What can hang from each mark
K355: K539 K546 K732
K21: K530 K856
K632: K530
K578: K856
K546: K355 K856
K530: K539 K546 K632
K539: K355 K530 K856
K856: K21 K539 K546

In the rows, 128 means zero.
Known rows, with every way that one mark hangs from another
K355{K539{K530{K546}} K732}: [140 158 164 166 118  91 136 108 208 133 207 130 159 138 107 105 132 121
 106 160 135 151 143]
K546{K355{K732} K856{K21 K539{K530}}}: [137 152 136 179 182 109 224 142 166 116 136  67 165 135 113 100 126  91
  93 137 127 107 145]
K578{K856{K21{K530{K632}} K546}}: [130 109 117 139 178 133 156 158 126 116 134 147 137 126 141 116 151 116
  77  58 143 121 168]
K632{K530{K546{K355{K732} K856{K21 K539}}}}: [141 145 141 143 151 158 153 147 169 134 129  97 161 160 105 101 115 114
  97  92 134 107 167]
K21{K530}: [120 145 111 147 131 121 132 116 131 131  98 141 126 140 135 151 128 143
 115 135 143 106 145]
K856{K21 K539{K530} K546}: [119 132 130 177 165 159 236 150  96 123 157  90  83 162 155 124 198  87
  86  38 138 107 173]
K632{K530{K539 K546{K355}}}: [128 131 140 133 133 161  91 155 164 121 139 103 160 172 121 106 136 133
  83  90 142 120 169]
K21{K856{K539}}: [117 128 111 141 156 144 155 118 130 151  98 136 138 117 117 154 173 115
 119 105 174 112 138]
K21{K856{K539 K546}}: [119 131 109 153 156 145 179 136 123 152 109 139 113 117 114 155 177 117
 104  78 168 112 142]
K539{K856{K21 K546}}: [137 117 135 183 145 146 193 127 106 133 152 102 121 138 142 122 172 122
  96  73 135 118 148]
K632{K530{K539{K355{K732} K856{K21}} K546}}: [131 128 155 161 122 176 114 131 163 134 160 104 171 180 125 105 168 114
  87  70 152 126 188]
K21{K530{K546{K355}}}: [117 156 127 149 138 113 118 146 143 130 103 125 140 148 124 129 114 151
  86 127 143  91 150]
K539{K355{K546} K530 K856{K21}}: [128 144 168 240 142 153 202 135 153 142 213  85 159 180 153 137 184 117
 125 106 134 102 198]
K578{K856{K21 K539{K355 K530}}}: [120 110 134 146 177 154 179 149 125 112 163 121 147 148 146 125 193  88
 110  68 155 120 181]
K530{K539{K856} K546{K355{K732}}}: [128 125 165 164 132 114  97 147 173 112 157  94 184 153 117  75 164 127
  49 109 147 132 143]
K530{K546{K355{K539 K732} K856{K21}} K632}: [143 135 160 153 171 102 114 169 200 121 164  86 211 112 121  51  94 101
  53 114 132 110 145]
K856{K21 K539{K530{K546{K355}}}}: [114 136 145 162 171 151 192 145 113 119 146  76 127 168 151 108 179  90
  88  71 145  96 171]
K856{K21 K539{K530{K546}}}: [118 131 143 161 164 159 190 133 110 120 146  83 122 167 156 108 188  87
  91  64 147 102 174]
K856{K21{K530} K539}: [112 136 118 149 158 145 195 119  95 130  94 108 112 154 153 125 172  95
 102  76 148 101 155]
K355{K546 K732}: [147 159 170 154 112  82 154 120 202 150 136 155 150 133  86  91  89 127
 134 156  92 155 111]
K21{K530{K632} K856}: [111 135 101 156 164 129 109 115 153 152  78 153 171 115 133 168 141 134
  92 121 186  88 161]
K578{K856{K21 K546{K355{K539{K530} K732}}}}: [133 124 134 151 177 113 178 166 149 115 174 130 141 129 121 110 144 118
  83  84 131 134 160]
K632{K530{K539{K355 K856}}}: [128 120 134 156 121 180 119 126 152 129 157 111 159 171 134 136 174 119
 116  92 153 129 177]
K578{K856{K539{K355 K530}}}: [121 108 135 139 163 147 161 151 144 110 169 136 150 143 135 136 192  97
 122  91 158 126 169]

Rows
[106 139 107 174 166 113 118 141 168 141  93 144 170 123 122 149 157 132
  47 101 185 101 163]
K21{K530{K539 K632} K856{K546{K355{K732}}}}
[134 151 174 206 138 120 158 146 219 136 206 111 192 150 125 117 130  97
 122 143 125 118 180]
K539{K355{K546{K856} K732} K530{K632}}
[112 142 134 181 177 144 242 174 101 120 158  74  92 163 144 122 180  94
  78  50 133  95 168]
K856{K21 K539{K530} K546{K355}}
[131 143 153 150 137 111 118 162 160 128 166 102 156 136 116  94 121 142
  84 123 132 113 135]
K530{K546{K355{K539{K856}}}}
[160 160 176 194 119  75 186 102 218 156 194 137 166 131 100  76 118 126
 121 156 101 167 118]
K355{K539{K856{K21}} K546 K732}
[140 148 134 163 176 103 217 145 158 121 116  76 163 123 105  90 114  92
  97 133 122 113 128]
K546{K355{K732} K856{K21 K539}}
[118 124 131 172 144 114 116 128 164 116 125 125 172 142 142 123 161 121
  62 114 160 115 154]
K21{K530{K539{K856{K546{K355{K732}}}} K632}}
[130 115 122 129 172 132 135 142 129 117 122 143 151 133 137 112 146 124
  88  82 145 120 166]
K578{K856{K21{K530{K546}}}}
[123 136 153 158 108 117 114 138 171 127 157 128 157 151 121 101 154 114
 107 123 126 156 144]
K530{K539{K355{K546 K732}}}
[123 145 112 167 149 134 190 144  95 136 113 119  88 143 143 130 138 129
  81  62 127 106 162]
K856{K21{K530} K546}
[147 158 157 178 132  94 156 107 207 132 204 116 164 134 112  95 130 115
  98 154 132 147 149]
K355{K539{K530{K546{K856{K21}}}} K732}
[116 112 175 142 124 133  47 162 185 115 171 112 206 144 137  65 162  88
  51  80 156 133 167]
K530{K539{K355{K732}} K546 K632}
[127 158 150 141 133  75 144 143 179 132 161 118 157 121  93 110  94 130
 117 173 119 136 109]
K546{K355{K539 K732}}
[137 145 153 149 136 151 134 140 172 141 155 105 164 162 107 107 119 129
 100  99 136 114 165]
K632{K530{K546{K355{K539{K856{K21}} K732}}}}
[112 138  99 168 165 131 132 133 147 154  89 155 147 114 129 168 147 136
  77  94 182  88 165]
K21{K530{K632} K856{K546}}
[131 150 134 161 154  99 113 145 190 125 127 119 185 127 125 104 104 128
  67 137 147  97 151]
K21{K530{K546{K355{K539 K732} K856} K632}}
[128 111 120 131 171 133 124 141 132 111 124 140 156 138 142 106 158 122
  76  77 149 127 169]
K578{K856{K21{K530{K539 K546}}}}
[146 113 146 140 158 135  91 158 177 116 145 103 192 115 139  73 117 106
  69  98 141 108 150]
K530{K546{K856} K632}
[131 119 132 135 175 116 172 169 133 118 144 136 138 123 114 106 135 116
  85  75 128 132 150]
K578{K856{K21 K546{K355{K732}}}}
[120 130 158 162 160 133 105 163 171 112 181  93 175 152 145 115 138 118
  80 118 147  93 173]
K539{K530{K546{K355} K632}}
[147 150 141 148 146 147 140 145 182 136 147 100 167 153 105  99 102 126
  97 106 130 114 164]
K632{K530{K546{K355{K539 K732} K856{K21}}}}
[118 116 141 149 154 149 159 132 141 113 156 105 140 149 151 131 187  85
 114 102 156 111 154]
K856{K539{K530{K632}}}
[128 150 123 165 142 106 115 137 173 115 107 113 165 148 124 106 131 140
  57 131 147 111 154]
K21{K530{K539 K546{K355{K732} K856}}}
[126 150 152 167 147  81 154 135 180 133 161 108 178 125 109 108 112 123
  97 158 134 122 125]
K546{K355{K539{K856{K21{K530{K632}}}} K732}}
[121 107 131 127 170 149 171 152 117 118 143 131 145 136 138 114 181  88
 112  64 150 127 164]
K578{K856{K21 K539{K355}}}
[123 111 118 143 186 124 149 174 134 107 135 133 148 131 139 109 152 119
  60  63 144 120 167]
K578{K856{K21{K530{K539 K632}} K546{K355}}}
[125 144 184 220 120 143 159 124 176 137 219  97 179 173 124 136 189 111
 109 119 159 107 192]
K539{K355{K732} K530{K546} K856}
[114 144 132 170 162 109 169 163 131 124 121 105 133 143 132 104 130 113
  46  71 131 109 159]
K856{K21{K530{K539 K632}} K546{K355{K732}}}
[137 123 146 171 162 144 116 145 178 110 179  94 178 143 152 109 146 112
  80 116 148 101 178]
K539{K530{K546{K856} K632}}
